Each row was made from one path, in order. Every step used is in the known rows, and no mark comes twice. Write each row's path.
Known rows:
W/A/M/F: [-32  21 -27  -7   7  65   4   6  19 -34 -14  -9   5 -46  -2  26 -18 -11
 -26 -11 -32 -11  15 -20]
G/H: [ 20  20  14  -9   1   1   5   7  29  15 -21  31 -21  52   3 -30  42  14
  21 -23   2  15 -20  77]
H/F/E/G: [ 21 -30  -3  14  -1 -60   4  25 -12  29   7 -40   9   5   6 -24  30  -7
   8  38  61  16  29 -37]
A/M/F: [-15   4 -14 -21 -39  77  22 -17  19 -11  -6   5   9 -44 -11  26 -26  -9
 -12  26 -26  -4  47 -15]
E/F/H/A/M/G: [ 17 -15 -24  -9  13  -9   3  44 -49  -3   9  16  16 -41  13  -2 -33   2
  13  -5  31   0  25  45]
F/E: [-32   9 -10   9  -1 -68 -10 -17 -16  23  -5 -14  -7   3   4 -20  54  23
 -16  34 -25   7   0  26]
E/G/H/A/W: [ 36   4  23  -2   8   4  22   4   8   8  34 -13   0   8   1 -16 -29 -11
  27 -11  48   9 -42   0]
A/M/F/E/G: [-33   4 -16 -14 -30  52  20 -19  11  -2   7  -4   4 -53  -8  30 -43  -8
 -14  44 -44  -4  28 -17]
F/H/A/M: [ 36  12 -12 -32 -11 -28   8  43 -18  -7 -21  26   7 -11  10 -16 -41  -1
  20  -3  27  12  17  73]
W/A/E/G/M/F: [-31  -4  -8  32  39  20 -15 -22   1 -10   7 -15  -2   8  -8  22 -13 -13
  -9 -26   9 -27 -44 -56]
G/M/F/E: [-37  -2  25   7 -33  44 -26 -46 -12   8  -3  15  17   4 -14  46  11  15
 -48  10 -60 -18 -13 -70]
M/G/H: [ 20  -2  28 -12   8  -3 -18  -9  26 -23  21   3 -51  39  -5 -23  39  15
  17 -17 -10  24  19  90]
W/A/M: [-26  28 -34  -8  17  53  -2  16   8 -28  -5 -15   7 -47   4  19 -19 -15
 -21 -12  -6  -9  21   9]
E/F/H: [  2 -10 -30   2  13 -22  20  14 -40  22  -6  20  16  -4  20 -17  16  15
  20  -7  35   4  -5  62]
W/A/E/G: [-19   0 -22  30  50 -10  -9 -11   1  -5  10 -25  -7  11  -2  -2  -1 -14
   7 -25  34 -17 -36 -20]
A/E/F: [-13 -36 -25  39  28 -23  -4 -17 -35  31   2   3   4  18  -6 -18  25   2
  20   3  73 -26  -8  -9]
E/F: [  1 -18 -24  12  12  -4   8   3 -36  24  12  -5  27 -23   9  -5  28   5
   4  -3  27  -6  17  -9]
M/F/E/G/H/A: [-12  -6  21   6 -11 -31   3 -15  16   9  -5  -1  -8   4  -8   2  11  11
  -7  17 -66   3 -25 -52]
E/G/M: [ 12   0  17   3  -3  31  -2 -41 -11  20  58 -21  23  -5  -2  39 -38 -19
   3  -2   9  -3 -24 -50]
M/F/H/A/T/P: [ 17  -1  23  -7 -31 -19  15   7  22 -18 -43  22  -3  30   8 -27  16  11
  -5 -19 -28  -2   2   1]
H/A/M/G: [ 43  -4   4 -26 -10  10 -28  44 -16 -30  24 -18  12 -62 -12  13 -54 -22
  -7   5  12  -3  75 -33]
M/F/H/A: [ 20  -8  14 -14 -23 -26  14   1  11  -7 -35  23  -1  20  -3 -12  12  13
   8  -8 -29  10  -4  -9]
M/F/H/A/E/G: [ 18 -18  14  -2 -11 -32  16  -9   8   0 -22  18  -5  26  -6  -9 -10   5
  20  -5 -10   3 -22 -21]
W/A/M/G: [-24  19 -26 -10  21  54 -13  12  11 -46  13 -22 -12 -47   0  20 -22 -13
 -21 -13 -13  -3  34  25]
W/A: [-13  20 -19   6  28   0  -9   6   7 -17  -9 -20   1  -4   7  -4  32  -1
 -15 -29  -4  -2  -4   0]
F/E/G/M: [-33   6   3  14   2 -34 -15 -32 -25  29  35 -21   6 -10   2  20  -4   6
 -19  33 -28  -2 -28 -16]
H/A/T: [ 48  19  24  -9 -13 -43 -13  48  -1 -26  -9 -10  26  -2   8 -33  13 -13
  -4 -20  20  -3  48 -57]
E/G/M/F/H: [  6  -5  21  -1 -13  32  10 -43  -2  14  39  -3  16   6  -2  39 -44 -11
   5  -3 -14   0 -41 -43]

Write each row's path:
[ 15 -29   5  15  -6 -36  -7  18 -19  28  12 -33  16   3   3  -5  18  -8
  -4  35  57   8  24 -53] | H/F/E/G/M
[-26  -4  16   8 -12 -22  12 -34  22  14  -7   1 -15  15  -6   0  25  16
  -5  22 -67   6 -31 -28] | M/F/E/G/H
[-24   5  -7  12   9 -68   0 -25 -14  29  29 -31  -5  -6   6  -7  15   8
  -1  37 -20   9 -21   6] | F/E/G
[ 22  -2  12   2   1 -30   0  40  20  23 -33  19 -19  51   7 -40  52  13
  15   3  33  18   0  52] | G/H/F/E
[ 40  21  13 -22  -5  19  -8  52  16  -3 -17  32  -3  -1  -2  -9 -24  -7
  12 -18   5   2  11  35] | G/H/A/M
[-28  -9   9  10 -15 -30  12 -43  14  13   1 -14  -7   2  -7   4  28  13
 -10  29 -65   4 -18 -50] | M/F/E/G
[-25   2 -24  28  43 -10 -17  -4   0 -10 -14 -14  -9  17  -3 -12  26  -4
  -3 -26  29 -20 -20  -6] | W/A/E
[ 37   7  -5 -33  -8 -26   1  41 -17 -20 -10  21  -6 -10   7 -14 -43   0
  20  -4  22  15  26  84] | F/H/A/M/G
[-14  14  -1   1   9 -43  -5  11  -8  20  21  -9  -6 -20   4   0 -25   0
   1  31 -24   4 -21  20] | F/E/G/H/A/M
[-34  -8   8   7 -22 -28   4 -36  13   9 -22  -1  -8   9  -8  -5  54  24
 -21  27 -66   2  -3 -36] | M/F/E
[-13  -1  25  -7 -35  56 -10 -38  -6   2 -13  34  15  23  -8  38  -4  13
 -26 -10 -36  -9 -21 -27] | G/M/F/H
[ -4 -11  27   3 -26  41 -23 -24 -16   1 -14  36  17  22 -15  37 -20   6
 -23 -12 -18 -21 -21 -52] | G/M/F/H/A/E
[-31  24 -30 -11   8  56  10  13  17 -34 -23   3   0 -36   4  20 -25  -7
 -19 -13 -28  -6   4  16] | W/A/M/F/H
[ 37 -19  29  -8   5  -7 -17  13  25 -21  14  -5 -46  41  -4 -29  41   8
  21 -10  26  27  37  69] | M/G/H/F
[-13   8 -18 -28 -37  63  30 -10  17 -11 -19  23   1 -30  -4  17 -37  -3
   0  22 -21   3  32  37] | A/M/F/H
[ 22 -13 -22   0  15 -38   7  42 -51  15  -5  19  27 -20  17 -13  -4   8
  17 -12  37  -1   5  28] | E/F/H/A
[ 17 -28   3  31  26 -27   5 -15   5  31  13  -3 -18  56  -9 -25  -1 -13
  47   0  85  -7 -32   3] | A/E/G/H/F
[  1  -4  30  -9 -33  46 -20 -20 -13  -3 -12  33  22  10  -9  40 -18   7
 -29 -14 -36 -12 -13 -51] | G/M/F/H/A
[-17   6 -16  29  53  -4  -8  -3  10  -5   2 -11 -16  23   0  -6  -1 -11
  12 -31  29 -15 -49   4] | W/A/E/G/H
[ 46  -7  15   0  10  -9  22   8  20  25  28 -12  -5  30   6 -15  -7 -16
  41  -6  46  20 -19   7] | E/G/H/F
[-18  42  -6   8  18   2   1  16  25 -42 -20 -15   2  12  20 -25  44  -3
 -17 -36  -3  -5   5   1] | W/A/T
[ 13  -2  -3 -26 -16  67  -1  19  19 -25  17   2 -23 -27  -6   7 -31 -13
   7  16  21  12  67  68] | A/M/G/H/F
